Each row was made from one walk, in order. Every step used is in the known rows, and no mark comes twice. Write each row's walk.
Known rows:
G X H: [-11   1  -6   7  -5 -16  -6   6  11 -11  -8 -16  -8  13  -2   9   0   7
  21 -21  -2 -14   3   1 -11   6 -22   5  -6  -7 -10 -12   2   7  10  19
 -15  -4   9   4  -4  -2   2   7   5   5  10   7   7   9  -2  15   5   6]
C H E: [  3  -4  -4   2   1   3   6  13  -6 -11  -9   2 -15   7   3   6   4   3
  14   6   3 -11  -2   3  -2   8  -2   1 -11 -14   0  -5 -11 -11   0  14
 -20   5  -3  -1 -14  18   2  12  27  11   9  14   5   1   5  10   7  -7]
E G X H: [-11   1  -5  11  -5 -15  -6   6  10  -7  -9 -12 -12  12  -1   9   1   6
  16 -30  -4  -3   4   1 -18  11 -25   4  -3  -3  -7 -19  -3   9  13  17
 -16  -8   6  10  -4  -2   5  13   6   3  11   7   7   7  -3  13   3   7]
B N C H E: [  4   5  -3  -3  11   3  -1  14  -7 -13 -11   2 -12   5   5   5   0  -1
  11   9   2 -16   1   1  -4   5   1   1 -15 -15   5  -7 -11 -16   0  14
 -17   0  -5 -10  -7  16   2  13  26  11  12  18   2   3  11   7   6  -9]
B N C: [ -4  18  -2  -7  22  -4  -6   5  -2  -5  -1 -10   7   3   4   1  -4  -5
   7   9  -7 -14   4  -5  -5  -6   9  -8 -11   3   3  -6  -3 -22   1  10
  -1  -7   0 -20  12  -2  -1   0   2  10  15  17   4   6  11   4  11   2]
E G B N C H X: [  3   3   0  -6  14  -3  -6 -12  -2  -4 -20  11 -14   6   3   9   3  -1
   9   1   1  -8   8  -9  -6  13   2   6 -16  -2   2 -19  -3  -8   2  14
   6  -5  -2  -5   3  16   6  16   4  10   6  17  -4  -7  12   6   4   2]
G B N C: [ -6  17  -3  -7  21  -4  -8   7   1  -1  -1  -4  -2   1   1  -3   0  -4
   8   6  -9 -15   4  -3 -10  -3   6  -6 -12   4   0  -7   0 -17   0  12
  -1  -5   3 -20  12  -1  -3   1   5   8  11  16   4   1  10   5   8   1]
E H: [  3   2  -1  10   4  -8  11   4  -2 -18  -3  -6 -11   8  -8   4  -8   2
  16  -7  -3 -27   9  -9  -2   0  -5  -3  -4  -9   1 -18   5   0   1  -7
  -9  -2   9   8  -5  11  -2  10  -5   8   6   7  13   5  -4   6   6   7]
G X: [-11   2 -10   6  -5  -6  -1   7   4  -1  -2  -4  -5   5  -7  11   4  -1
  16 -12  -2 -11   0   1 -10   4 -30  -2   3  -2 -12  -6  -7  -9   6  12
  -8  -3   3  -1  -1  -2   2   7  15   7   6   7   8  -3   3  13   6   4]
B N C H J G E: [  3  -3  19   3   3   6  -3   7   6   4  -6   9 -30   7  17   8   8   2
  12  -7  -4  -8   4 -13 -12  11 -10  -4  -8  -4 -11 -11   5 -18   4  17
  -4   6  12  -7   6   2   4  17  31   6  14   8   0   1  19  18   1  -3]
B N: [  4  13  -6   0  12  -9  -1   5   4  -3   4 -14   4  -3   6   6  -3  -4
  23   0  -9  -6  13  -4  -3  -7   6  -5 -19   6  -1  -2   1 -10  -8  14
  -2   2   4  -5  -1  -2  -2  -1  -5   8   3  17   7   9   8   5  15  17]
X H E: [ -4  -3   1   6  -8  -5   1  15   2 -15  -8  -7  -5  10  -4   3  -5   5
  12  -5   1  -8   4   4  -6   7  13   4 -17 -13   4  -8 -10  -7   1  17
 -25   3   2   1 -15   7   5   1  31   9  17  13   6   8  -3  13   6  -6]
J G B N C H: [  3   9  -5  -9  22   0  -1   3   0  -4 -10   1 -21   6  21   6  12   0
  14   3  -4 -15  -2  -3  -6   7 -15  -3  -7  -3  -7 -12   7  -5   5  15
  -3   1   4 -13  10  13  -4  17  -7   5   5  13   1   3  21   5   4   4]
E G B: [-12   0  -5   8   1  -3   2   8   4  14   2  11 -22   3  -8  -6   9   4
   6 -16  -5   8  -1  -1 -21  16  -8  -3  -3  11  -6 -13  -6   0  -1  11
  -5   1   4   6  -2   5  -1   8   9  -1   1   6   8  -6  -4  10   3   3]
H E: [ -3  -2  -2   3  -5   2   6  15  -3  -8  -3   1  -2   5  -8   3  -5   0
   8   5   0  -5   2   3  -4   5  14  -1 -12  -9   5  -2 -17 -20  -3  11
 -20   6  -2  -3 -13   8   4   0  36  10  13  13   7   0  -1  12   8  -8]
H E G: [ -5  -1  -1  12  -1   2   4  12  -3   3  -3   8  -8   5  -5   2  -2  -1
  -2 -12  -2  18   2   0 -18  12   3  -2  -4   3   9 -17 -24 -14   0   9
 -18  -3  -2   8  -7   7   8  13  30   6  12  10   7  -3  -3   8   6  -3]
H J G B N C: [ -5  13  -1  -9  19   1 -10   9   3   4  -3   4  -1   3   8   0   1  -1
   3   8  -8  -8   7  -9 -12   4   9  -7 -18   7   2 -12   2 -22   0  13
  -1  -3   6 -21  16  -2   0   0  11   9  15  15   2   2  15   9   5   1]
C N B: [-14  16   1  -3  13   1  10   0  -4 -10  -3   3  20   3  -4  -7   0   7
  17   4   1 -11  -6   1   0   1   2  -5 -22   8 -15  -7  -4  -9   0  10
  -4  12   4 -18   8   3  -2   4 -14   7   2  11  -5   5   9   0   5   1]
N B: [-10  14   0  -1   2  -1  10   3  -2  -5   4   1  17   1  -3  -6  -5   9
  10   6  -3 -13  -2  10  -3  -3   8  -5 -16   6 -13  -6 -10 -11   0   3
  -4  13   5 -15  -1   4  -3  -1   2   7  -1   9  -6  -1   3   7   7  -1]
J G B N: [  3  10  -5  -1   8  -5  -1  10  13   8   3  -3 -10  -3  13   2   4  -3
  19  -6 -13   1  15  -2 -12   3   2  -2 -22   9  -5  -8  10  -6  -8  17
  -2   8  12  -5   4  -4  -3  -2   1   3  -1  13   6   3  14  11   8  15]
N C H X: [  1   2   1  -8  10  -2  -3 -14  -6 -10 -19   6  -6   9   0  13   1   0
   8  10   3 -13   3 -10   3  10   5   5  -9  -8   1 -13  -3 -13   5  10
   4  -1  -2  -8   2  17   4  11   4  13  11  14  -2  -6  10   7   6  -3]

Write each row's walk:
[-10  -1  -8  13  -7  -2  -3  12   2   1  -7   8 -12   6  -9  11   2  -3
   7 -23  -1   5   3   3 -21  13 -30  -1   1  -1  -2 -17 -22 -12   7  12
 -16  -9   0   5  -6   1   9  17  35   7   8   8   8  -7   2  14   2  -4] : H E G X
[  4  -5  11   8   1   1  -1   6  -2  -5  -5  13 -17   6  -9   5  -9  16
  11  -1   0 -23   9 -28  -6   8   2  -6 -15  -6  -3 -16   2 -16  -1   3
  -8  -2   8   6  -4  11   4  13  18  13  15  10   6   3  -4  13   4  -2] : G E H J
[  7   7  -4  -5  10  -2  -4   9  11   8  -3   6 -16  -3  18   4   8   3
  21  -3 -11  -1  13 -10 -11   9  -2  -2 -27   8  -6 -10  11  -6  -8  20
  -3   6  10  -5   4   3  -1   3   0   5  -2  15   3   5  17  12   6  15] : C H J G B N
[  0   1  -2  -3   6   4   2  13  -8 -14 -11   4 -13   9   2   4   4   1
   7   9   3 -15  -3   2  -3   8   0   0 -10 -15   3  -6 -13 -16   4  12
 -19   2  -6  -9  -7  18   3  12  28  11  14  14   2   0   8   7   5 -12] : N C H E
[  7   1   2  -8   9   7   1   6   6   7  -9  15  -7   8  27  11   7   8
   2   9  -7   9   6 -19  -6  16   3  -6 -15   5   0 -16   4 -19   3  15
 -10   7  13  -8  14   7   4   8  11  10  13   8  -1   5  21  15  -1   4] : B N C H J G
[ -9  -1  -4   5  -9 -13  -3   8  16  -7  -9 -12 -11  14   9  12   4   5
  17 -24  -6  -4   4   0 -13  12 -22   5  -6  -5  -9 -17   5   6  12  19
 -18   1  14   4   1  -4   4   7   8   3  10   5   5   9   5  18   1   7] : J G X H
[ -1  14   0  -5  19   0  -9   8   3   0  -4   4  -5   4   6   0  -3   0
   3   6  -8 -15  10 -13 -12   4   7  -7 -19   3   4 -16   6 -19   1   8
  -3  -6   7 -16  14   2   1   3   7   8  13  14   3   3  14   8   3   0] : E H J G B N C
[ -1  -8  19   7  -8   4   2   9   6   6  -2  10 -25   7   7   8   6   3
  11  -9  -3  -2   2 -12 -11  13  -5  -4  -5   0 -11  -7   2 -18   2  15
  -7  10  15  -2   2  -1   6  12  37   5  15   5   3  -1  10  20   1  -3] : H J G E
[  3   5  -3 -10  17   4  -9   3  -4   5 -10  18 -13   6   7   4   5  16
  10  13   1 -14   2 -24  -6  11   1  -6 -18   2  -5 -10   0 -16   1  18
  -5  -2   0  -8   9  15   1  13   4  13  12  17  -1   3   8   9   4   1] : G B N C H J
[  7   7  -3   1   8  -4  -3  11  11   5  -1   5 -13  -2  12   3   0   1
  18  -6 -13  -5  18 -11 -13   8   3  -3 -29   7  -2 -16  12  -8  -8  14
  -4   5  13  -2   3   0   0   1   3   5  -2  14   5   4  12  12   6  14] : E H J G B N
[ -5  -3  -2   2  -2  -5 -10   6   5  -1  -9   6  -3  11  -5   9  -2  21
  12  -5  -1  -9   5 -22  -8  12  -2  -1 -18   0  -6 -12  -3 -11   4  20
 -14  -4   5   4   0   4   6   6  14  13  16  12   3   7  -3  16   3   3] : G X H J
[ -7   4  -9   9   5   0  -8  12   2  -2 -11   5 -16   4   0  11   3  -5
   7 -20  -2  -2   4   2 -22  13 -35  -1  -4  -4  -2 -20 -18 -12   9  16
 -14 -12  -3  -1   0   4   9  23  30   7   9  12   5  -5  11  11   1  -3] : B N C H E G X
[ -5  -2   1  14  -2  -3   2  12   1  -3  -7   2 -10   9  -4   2  -3   2
   1 -19  -1  15   4   2 -19  15   3   0  -7  -1   8 -20 -20  -6   4  12
 -20  -5  -1  10  -9   6   9  15  26   5  14  10   6   2  -5   8   4  -2] : X H E G
[  3   6  -3  -3   7  -5  -6  11  13   7  -2   1 -11  -1  15   3   3   4
  19  -7 -13   1  16  -8 -14   7   6  -1 -31  10  -4 -13  12  -4  -6  21
  -5   6  13  -3   4  -2   0  -2   2   4   1  14   4   7  12  14   6  15] : X H J G B N
[  4   9  -6   2  12  -5  -4  12   5   4  -2   2 -21  -3   6   1   4   0
  19 -11  -8   0  12   0 -17   7  -4  -1 -23   5  -2 -13   0  -3  -8  19
  -4   0   2   1  -4   5   1  10   6   3  -3  18   5   2   9   6   8  11] : C H E G B N
[  6  -6  15   7  -7  -4   3  -9   2 -13 -16   7 -18   6  -7  14  -9  -4
  11  -9  -1 -17  16 -15  -3  10   5   6 -14 -11   3 -23   5  -9   2   0
   1   1  11   5  -7  10   9  12  20  10   9   9   3  -6   4  15   2  -2] : J G E H X
[ -6  -3  -6   2  -8   1  -2   9   9   9  -5  12  -5   8   8  17   5   3
   7 -10  -5   4   3 -10 -13  15 -25  -3  -4   4  -9 -14  -5 -18   8  15
 -13   2  12  -1   6  -3   6   7  27   8  10   5   5  -4  13  20  -2   1] : H J G X
[  6  -5   4   1  -2   5   7   6   9   4  -5  16  -6   9  14   9  -1   8
  -1   1  -7   6  10 -22  -6  17   7  -6 -13   3   3 -22   5 -15   3   3
 -14   7  18   3   8   5   6   5  15   9  13   3   5   4  10  18  -2   3] : E H J G
[ -5  -2   0  -6   2   5   0   8   8  14  -5  22 -24   8  10  -2  14  10
   3   1  -6   1  -1 -11 -14  22  -3  -2 -12   7  -8 -12   6 -10   3  15
  -8   8  12  -6   9   7   0   5  13   4   5   6   2  -4  11  17  -3  -1] : N C H J G B
[  2   4  -2  -6  17   5  -9   4  -4   6 -11  20 -15   6   7   3   6  16
   6   8  -1  -6   2 -24 -10  15  -1  -7 -17   4  -3 -14  -4 -17   1  18
  -5  -7  -2  -4   8  15   3  19   6  13  10  16  -1   3   8   8   3   2] : E G B N C H J
[ -4  -5  -1   7 -12  -4  -3  19   7 -11 -11  -4 -10  10   1  10  -3   2
  10 -14  -1  -4   5   6 -12  13  -4   5 -17 -13   1 -15  -8  -7   7  18
 -27   3   6   1 -12   3   9   4  39   8  15  10   5   4   4  18   2  -8] : J G X H E
[ -4  14  -1  -8  17  -3 -12   8   6   0  -5   1  -2   4  10  -1  -1   2
   4   3  -9  -9   9 -10 -12   5   9  -5 -20   5   1 -14   5 -17   3  16
  -5  -4   7 -18  15  -2   1   1   8   8  15  15   1   5  13  10   4   1] : X H J G B N C
[ -6  14  -3  -3  19   0 -10  12   0   0  -3   1  -5   1   0  -3  -4  -5
   3   2  -7  -8   6   0 -16   2   7  -5 -15   3   5 -12  -7 -19   1  12
  -5  -8  -2 -17   8   1   4   5  16   7  13  17   3  -1  10   6   6  -4] : H E G B N C
[  0  11  -7   0  10  -8  -4   9   8   4   4  -6  -9  -4   2   1   2  -1
  25  -4 -11  -8  12  -2 -10  -3   2  -3 -23   8  -6  -4   6  -5 -11  17
   0   4   5  -5  -1  -2  -4  -3  -2   4  -3  18   6   3   8   7  12  15] : G B N
